What can hang from each mark:
N: B E J
B: M N
C: J
E: M N
M: B E J
J: C N

Each row was made from one small tree. Brackets hold a mark, then the marks that hang from it, in alphabetical order. Every link used is in the known rows. Write each row's tree.
Known rows:
(J C N): [-37.6  10.0  30.8  13.0  19.8 -27.1  55.5  -5.3 -23.1  18.3  26.9  -9.3
  22.6 -24.3 -12.5  17.0  -8.5  26.4  41.5 -24.3 -34.6 -12.8  -7.1  10.0]
(N B E J): [-46.9  11.1  27.8 -25.8  12.8   5.7 -37.7   8.1   4.5  -6.6  24.9 -19.0
  11.8  23.0   3.3 -30.6  -1.0   0.1  49.6 -16.9 -43.4   9.6  29.7   2.2]
(E M (N B (J C))): [-42.4  15.7 -47.2  13.7  21.8  26.8  12.8  -2.7   5.7   3.0  11.8  -1.8
  -2.9 -19.8 -17.7 -65.1   2.2  18.1  38.6 -16.2 -39.8  32.9  -0.4  -2.2]
(N B (E (M (J C)))): [-17.0  24.6  -9.8  -6.8  17.2  13.7  -7.4  21.5   8.3   2.7   0.0  -5.3
   6.4   6.5   2.6 -39.4  15.6  19.3  31.0 -52.1 -35.3   9.2  18.0   4.2]
(N B (E M) (J C)): [-19.6  21.4   1.1   2.9  21.9  12.0 -35.3   9.8   4.7  -6.6  21.5  -3.9
   8.0   6.3  -7.2 -51.9  17.4   9.1  52.6 -42.5 -46.5  10.0  16.7  -6.7]
(J C (N (E (M B)))): [-25.0  21.4  28.2  12.6   7.7  -2.1  44.8 -10.8 -12.2   8.3  28.0  -6.3
  17.8 -22.3  -7.2 -10.6  -1.5  25.8  27.7 -54.0 -44.9 -10.5   1.4  11.5]
(B (M J)): [-26.6  12.6 -12.3 -30.5  -1.5  -0.3  24.4  59.2  -5.7  28.7 -17.7  -6.6
   0.0  -5.6  11.5   7.0  -3.5  44.1  33.9 -11.0 -18.2  19.5   2.3  22.0]
(N B): [-43.3   4.8  10.9  -9.6  25.0 -11.1   6.5  41.9  -3.8   9.9   4.1 -14.9
  22.3   7.8  25.0 -17.1  -6.4  22.5  36.7 -30.0 -29.4  17.2  25.7  17.0]
(C (J N)): [-62.4   7.5  39.1  -0.7  -1.5  13.0  56.1   5.0 -18.3  29.8  24.2 -20.0
   1.1 -11.6 -25.1  24.5 -28.0  19.0  28.2  19.1 -29.4  12.2  -4.5  21.5]
(M B): [-43.1  -6.7  20.8  -1.4  13.2   7.6  38.3  18.5 -14.2   5.1  16.0 -10.0
  21.5  12.0  21.6   7.7 -21.9  30.0  17.2 -24.3 -37.4  12.5  24.1  28.3]
(E (N (B M) J)): [-65.3  16.1 -23.5 -23.2   1.7   5.8   9.3  16.0   4.7   7.6  10.1 -10.9
  -0.9  -3.4   6.4 -42.7 -10.1  13.7  40.2  -2.3 -34.1  37.9   9.6   8.1]
(J C): [-14.8  -5.0  15.5  16.9  37.7  -8.6  30.9  24.6 -16.9  11.1  20.3 -12.3
  18.2 -10.6  -2.8   4.8  -3.1  33.9  46.1 -32.0 -31.5  -6.2   1.9  10.6]
(E (M B)): [-21.4   0.6  -9.2  12.1  13.0  28.1  26.2  41.9  -5.2  12.6  -3.4  -6.7
  14.1 -11.3  17.7 -25.9 -12.5  44.6  16.4 -39.0 -35.7  24.1  15.2  25.8]
(B N): [-43.9 -11.4  23.4   9.7  25.6  -2.6  42.4  36.0  -6.1  11.5  13.6 -15.0
  30.0 -14.9  20.2  -4.6 -20.4  36.5  26.0  -7.4 -28.0  10.3   6.3  30.1]
(B M (N E)): [-29.8  12.6  30.6 -14.2   3.9  -8.6  22.7  74.7   5.8  15.2   2.1 -17.5
  19.8 -13.5  42.5 -28.1  -8.2  44.2  30.1 -43.3 -29.1  14.5   6.6  33.5]
(E (M J)): [-15.8   3.8 -35.5  -0.7  14.1  34.3  17.6  35.7  -2.9  22.7 -18.0  -7.2
  -0.7 -18.7 -11.3 -14.4  -5.5  43.1  24.5  -8.3 -23.9  17.9   0.5  16.5]
(B (M E) N): [-28.0  14.6   2.5  -8.4  20.2  -3.0  32.0  58.6   1.3  12.7 -15.6 -15.6
  18.5 -13.4  40.8 -20.2  -4.4  48.1  18.2 -36.8 -24.8  12.3   5.4  25.4]
(N E): [-24.8  -2.7  40.6 -20.2  14.9  14.0   1.5  34.8  -2.2   8.4  16.9 -32.8
  11.5  -2.1   7.4 -12.9 -14.6  28.7  38.0 -33.6 -35.9  -7.2  18.5  19.2]
(E (M B (J N))): [-41.0  14.4 -21.3  -0.2  -5.8  25.5  50.3  -3.0  -8.9  18.3  -7.7   5.3
   6.5 -12.2  -9.0   0.0 -10.8  33.7   4.5 -10.8 -32.0  19.9   6.0  21.9]
(C (J (N (E M)))): [-46.6  16.3  35.8  -1.6  -5.3  28.7  37.1  12.1  -8.9  26.8  21.4 -22.3
  -5.0 -17.2 -26.6  -0.4 -20.7  19.0  25.8  -0.6 -34.0  10.4  -2.9  20.1]

Which tree is each row?
[-38.1  12.4 -57.1  13.3   7.8  47.3  66.8 -27.2  -0.3   3.2   3.1   8.4
  -6.7 -14.3 -19.9 -25.8  -6.0  27.8   2.2 -13.6 -36.2  27.0  -4.0  11.9]
(E (M B (J C)) N)
[-57.6  13.4  51.6  -8.7  -2.9  18.2  42.7   1.1 -13.0  24.1  29.8 -25.9
  -1.1  -6.2 -26.0  16.5 -24.3  12.9  27.5   5.7 -33.8   2.1   1.4  20.0]
(C (J (N E)))
[-31.2  18.0 -22.7  16.0   4.9  19.1  57.7 -11.0 -11.9  14.4   1.6  12.7
   9.0 -13.7 -14.7   3.2  -2.8  30.7   9.1 -21.1 -34.4  12.9  -1.3  13.3]
(E (M B (J C N)))
[-26.9  22.9 -28.7   8.0  13.4   6.2  35.6   6.8  -6.3  20.7  -5.5   6.3
   7.3 -19.9 -16.2 -11.6   6.4  28.9  25.3 -21.1 -28.6  13.3  -4.6   6.5]
(E (M (J C (N B))))
[-44.2   6.0  10.6  -6.4   4.9 -11.1  19.0  56.6  -1.9  17.0   5.3  -4.1
  18.0 -12.0  25.6 -16.3 -11.2  38.5  38.7  -1.8 -26.7  26.7  -2.2  24.8]
(B M (N J))
[-26.2  28.9   6.8 -25.6  -6.9 -14.4  36.7  24.2  -9.5  24.7   1.0  -3.4
   2.1 -11.7  -1.2   9.4   3.8  31.3  35.8 -27.7 -27.5   2.4  -5.8  12.7]
(B (M (J C (N E))))
[-41.3  26.2  42.3  -0.3  15.7 -30.1  29.5 -11.2  -9.4   4.9  33.8 -11.5
  24.5  -6.6   1.6  -8.3   2.8   8.0  41.5 -52.4 -40.9 -12.0  10.3   4.5]
(J C (N B E))
[-35.8  36.4  35.4 -10.3   4.4 -39.2  27.7  21.2  -6.9  11.7  21.6  -7.0
  21.2 -10.4  14.6 -15.3   9.4  16.6  44.5 -66.2 -37.8  -3.0   7.0   8.0]
(J C (N (B M) E))
[-68.6  17.2  36.7  -1.9   0.4   0.5  47.6   4.7 -14.6  24.7  22.6 -14.7
   5.6  -0.6 -13.4  13.8 -21.2  10.3  26.9   9.7 -29.9  19.1   5.7  18.0]
(C (J (N B)))
[-61.9   7.5 -19.2  -1.8  22.3   6.6  21.5 -26.0  -0.9  -3.1  29.0  -8.3
   2.9  -0.6 -14.8 -33.1  -5.8   5.5  42.8  -0.3 -39.2  21.9   6.3  -0.3]
(E (N B (J C)))
[-62.1  -1.4  -1.0   1.9   5.9  16.1  69.5 -14.2  -9.5   0.3  11.6   9.7
  20.0  20.6   7.0  27.1 -16.9  22.7  -4.7  12.3 -30.9  16.8  13.5  29.3]
(M (B N) J)
[-50.5   9.7 -56.7   0.0  -0.6  53.8  59.5 -15.6   4.2   7.5  -4.8  -0.3
  -9.4 -12.1 -14.3 -28.5 -15.8  29.3  -2.3  -1.8 -33.9  33.8   3.1  20.0]
(E (M B J) N)
[-58.8  31.3  43.6 -18.2 -13.0   0.4  33.0  24.8  -6.2  25.0  20.6 -17.7
  -0.6   2.0  -3.0  -0.8 -12.6  12.4  29.6 -13.9 -32.3  18.5   6.4  19.4]
(C (J (N (B M) E)))
[-56.5  26.3  30.7  -3.0  -5.6  19.4  30.2  14.8  -4.7  22.0  18.9 -17.1
   0.3  -5.9 -15.3 -12.0 -14.1  11.3  24.4 -11.4 -34.6  16.5   7.2  16.3]
(C (J (N B (E M))))
[-41.4   6.7   7.2   5.2  31.6 -14.0  -9.5   0.5 -10.0  -1.9  26.9   1.5
  16.3  15.3  -6.3 -12.9   5.7   7.0  56.0 -12.8 -37.7  11.8  14.4  -3.9]
(N B (J C))
[-42.0  17.0  32.3  -6.4  -6.2   8.8  31.6   7.1  -5.9  15.5  14.7 -17.4
  16.9 -20.1   4.4 -14.9 -16.5  26.3  19.2 -39.6 -41.2   0.5  12.1  21.5]
(J (N (E (M B))))
[-26.5  16.3  -2.8   2.2  25.9  -4.6  19.5  23.8  -3.2   3.1   0.6  -1.6
  14.1  -8.8  15.9 -16.2   6.3  36.5  31.3 -21.3 -31.2   7.7  -4.1   9.9]
(B (M E) (N (J C)))
[-19.8  18.4   6.5 -10.0  16.4  13.8 -20.0  51.8  11.3   4.7   0.5 -20.9
  12.1  -0.7  23.2 -57.3   4.7  25.6  33.9 -61.2 -36.9  16.6  27.8  12.9]
(N B (E M))
[-52.4  -6.4  21.8  21.7  19.3   1.1  50.2  -9.5 -13.3  -6.9  34.0   6.5
  27.6  10.9  11.9   5.6 -14.4  20.6  17.7  -4.7 -42.4  13.9  11.5  21.7]
(M (B (N (J C))))
[-71.7   4.4 -16.7 -16.0  15.1  16.0  10.8 -15.1   2.4   0.8  22.8 -16.0
   1.9   1.7  -7.0 -35.2 -15.0   4.9  37.8  11.1 -37.1  28.2  12.5   6.4]
(E (N B J))
[-52.5   1.1  11.1   3.4  26.2  24.0  34.5 -29.0  -7.2 -16.4  11.5  -7.3
  21.7  18.7  14.3   1.1 -13.6  17.5   0.4  -8.2 -42.1   4.0  23.5  16.3]
(M (B (N J)) E)
[-43.3   4.9 -34.2   8.2   5.9  45.9  51.3  10.3   1.9   7.8   3.2 -11.1
   1.1 -22.2   4.6 -46.0 -20.0  35.8   6.8 -26.1 -38.7  34.1   7.2  22.6]
(E (M B) N)
[-28.1  25.7  22.7 -34.0   2.5 -12.7 -17.8  70.5   8.3  10.3   1.3 -19.9
  12.8  10.5  42.9 -40.7   4.4  25.9  41.0 -65.8 -33.4  16.9  29.2  18.0]
(N (B M) E)
[-28.8  24.6  -8.0 -25.7  18.6 -13.6  -2.8  59.8   1.6  10.8 -17.8 -15.3
  14.3   7.2  40.8 -30.3   6.8  32.4  32.2 -52.9 -27.1  19.4  25.6  13.2]
(N (B (M E)))
[-31.9  15.4  48.6   1.7  14.6 -17.8  40.7 -11.0 -15.5  11.5  35.2 -17.5
  19.4 -19.5 -11.7   7.1  -5.3  18.4  42.4 -39.6 -40.3 -22.5  -0.8   8.3]
(J C (N E))
[-22.4   1.9  34.9  -6.8  23.8  13.6 -14.2  -6.9  -7.6  -3.8  37.8 -17.9
   5.0   3.5 -21.3  -8.4  -1.5  13.3  55.9 -15.1 -44.7 -13.2   7.2  -1.1]
(N E (J C))
[-24.5  20.2 -21.2 -20.4  16.8  12.7  15.3  18.6  -2.1   8.4  -7.3 -16.2
  -5.6 -13.3   3.0 -27.0   1.5  33.7  36.4 -26.7 -31.4   9.4  -0.3   4.4]
(B (M (E (N (J C)))))
[-17.4  20.0 -22.9 -35.7   8.4  11.9  15.6  39.0  -3.4  18.8 -30.7 -12.9
  -3.7  -0.5   9.9   1.8   3.2  39.8  22.4 -19.6 -19.9   7.7   7.7  12.5]
(B (M E J))
[-14.9   9.8  14.0   9.8  16.0  31.7  -6.6  -3.9  -3.5  -7.1  29.4  -2.8
   4.6   3.1 -14.7 -29.6   3.7  20.5  39.0 -34.5 -50.7   2.8  10.5   2.3]
(N (E (M B)) (J C))
[-30.3  32.1  21.1   8.6  13.5 -17.5  24.7   3.2  -4.7   8.8  21.8  -6.1
  20.7 -17.8  -0.7 -28.6   8.7  17.2  37.1 -62.9 -41.1  -4.3   6.2   4.3]
(J C (N B (E M)))
[-45.5   4.1  10.7  15.5  32.4  18.5  41.9 -37.6 -10.5 -19.9  17.5  -1.1
  24.1  17.8   8.4   2.5  -5.4  18.3   3.9 -15.8 -43.4  -1.7  18.5  11.3]
(M (B (N (J C))) E)
[-46.4  21.0  25.3  10.8  20.7 -38.8  45.5  -2.9 -17.1  12.8  27.3  -2.6
  28.6 -12.0   1.9   2.6   0.7  14.4  40.7 -37.5 -35.2  -3.4   4.7   6.5]
(J C (N B))
[-50.9  20.3  -2.0  -5.3  11.3 -18.6  48.9 -27.0 -14.9  13.7  12.4   5.8
  12.3   0.0 -21.0  25.3   2.4  11.2  28.8  -1.5 -27.6  -1.7   0.5   4.2]
(M (J C (N B)))
